Each row was made from one path, in order. Every step used is in the known rows, and no mark comes twice. Write each row's path.
In the rows, 128 means zero.
Known rows
ridos, taku, geso, riro, kefud, depel: [ 70 144 156 117 119 142 168 143 152 148 118 148 161  93 161 134 158 161
 164]
riro, kefud, depel, ridos, taku, geso, vupin: [ 97 153 124 107 168 145 159 140 185 143 124 167 133  99 170 115 169 174
 142]
vupin, geso, riro, kefud, depel, ridos: [ 82 170 146 133 125 158 173 137 148 138 176 152 133 104 151 128 158 179
 181]
riro, kefud: [102 168 135 113 114 129 159 130 152 143 105 149 137 109 171 135 161 166
 163]
kefud, depel, geso, riro: [ 71 147 164 144 101 141 136 137 169 161 168 178 144  91 147 183 135 160
 161]
vupin, geso: [101 163 152 148 128 131 112 146 211 130 153 166 129 122 168 129 152 154
 156]
depel, ridos, taku, geso, riro: [ 98 158 143 123 142 122 119 140 195 159 157 170 128  76 174 155 140 170
 154]
depel, ridos, taku: [103 195 116 126 153 155 143 141 184 120 161 167 116 122 179 104 168 183
 169]
kefud, depel: [ 82 156 161 129 123 130 161 170 164 127 133 145 157 120 161 139 135 154
 160]
riro, geso, vupin: [108 157 157 115 135 124 140 159 207 160 130 167 142 114 180 157 141 177
 160]
taku, ridos, depel, geso: [ 91 173 122 105 112 154 167 154 124 127 161 194 153 124 150 171 151 165
 130]
depel, geso, riro: [ 84 156 155 143 104 134 123 131 178 164 168 183 131  91 153 187 134 163
 159]
depel, geso, vupin: [ 96 158 132 132 137 146 144 135 185 146 145 187 127 117 155 153 153 166
 143]
geso, riro, kefud, depel, ridos: [ 85 173 143 126 125 153 180 141 138 139 169 149 134 102 154 134 152 181
 180]
kefud, depel, geso, taku: [ 76 139 141 132 120 165 149 162 142 120 155 157 146 107 123 160 139 129
 162]
vupin, geso, taku, ridos: [118 160 139 101 123 113  98 145 165 140 148 193 156 119 148 155 139 149
 151]
taku, ridos, depel: [111 183 130  86 128 115 155 164 131 142 145 199 169 120 181 162 133 168
 148]
ridos, taku: [101 181 126 126 144 138 127 145 198 126 132 169 130 124 186 112 163 168
 160]
vupin, geso, riro, kefud, depel, ridos, taku: [ 79 178 131 133 140 169 151 129 177 133 166 169 130 111 168 101 180 182
 181]

Which path is each row?
[102 146 156 114 121 135 131 180 173 138 140 143 149 104 155 167 126 143
 177]
riro, geso, taku
[ 68 144 168 132 106 141 161 138 156 152 131 154 161 100 155 140 154 159
 175]
vupin, geso, riro, kefud, depel
[113 149 134 112 163 116 135 151 202 148 120 168 131  99 174 142 142 162
 131]
taku, geso, vupin
[101 164 120 105 165 144 156 167 178 113 136 141 129 102 171 113 161 168
 129]
kefud, depel, ridos, taku, geso
[ 84 151 128 124 125 164 152 162 133 124 161 174 145 105 135 166 137 131
 163]
ridos, depel, geso, taku
[110 160 122 104 161 127 136 164 195 119 115 147 130 103 180 121 157 160
 121]
ridos, taku, geso
[ 86 167 140 119 132 151 182 147 139 136 163 143 134  95 153 133 153 179
 167]
taku, geso, riro, kefud, depel, ridos
[ 86 161 138 106  96 140 157 114 128 169 133 186 152  91 158 169 161 172
 162]
taku, ridos, depel, geso, riro, kefud
[ 89 187 124 127 150 162 157 148 175 117 162 161 128 123 172 100 168 180
 171]
kefud, depel, ridos, taku
[121 161 145  82 114 109 115 163 155 146 138 178 165 117 156 172 131 159
 152]
riro, geso, taku, ridos
[ 89 152 149 123 140 128 129 145 188 158 157 166 136  76 170 153 140 168
 155]
kefud, depel, ridos, taku, geso, riro
[ 94 160 133 110 125 136 152 118 158 161 126 159 132  79 171 140 166 176
 164]
depel, ridos, taku, geso, riro, kefud
[104 170 132  92 130 127 143 163 132 141 156 203 171 115 167 159 135 152
 158]
vupin, geso, taku, ridos, depel
[ 91 154 169 152 114 117  95 130 214 170 169 184 133  91 169 165 134 159
 174]
vupin, geso, riro
[107 171 137  79 124 124 154 176 125 145 149 193 178 114 171 171 129 159
 159]
riro, geso, taku, ridos, depel
[ 73 138 138 127 115 169 158 153 131 124 145 155 148 104 122 156 148 131
 165]
riro, kefud, depel, geso, taku
[ 84 156 143 124  97 142 152 112 148 164 129 168 137  90 157 163 161 168
 166]
depel, geso, riro, kefud
[ 82 181 128 126 140 164 158 132 167 134 159 166 131 110 171 107 174 183
 180]
geso, riro, kefud, depel, ridos, taku
[109 154 126 111 171 127 133 146 209 144 119 174 130 102 179 125 156 167
 134]
ridos, taku, geso, vupin
[ 96 163 126 112 137 146 154 139 160 150 151 208 145 118 158 160 153 170
 140]
taku, ridos, depel, geso, vupin
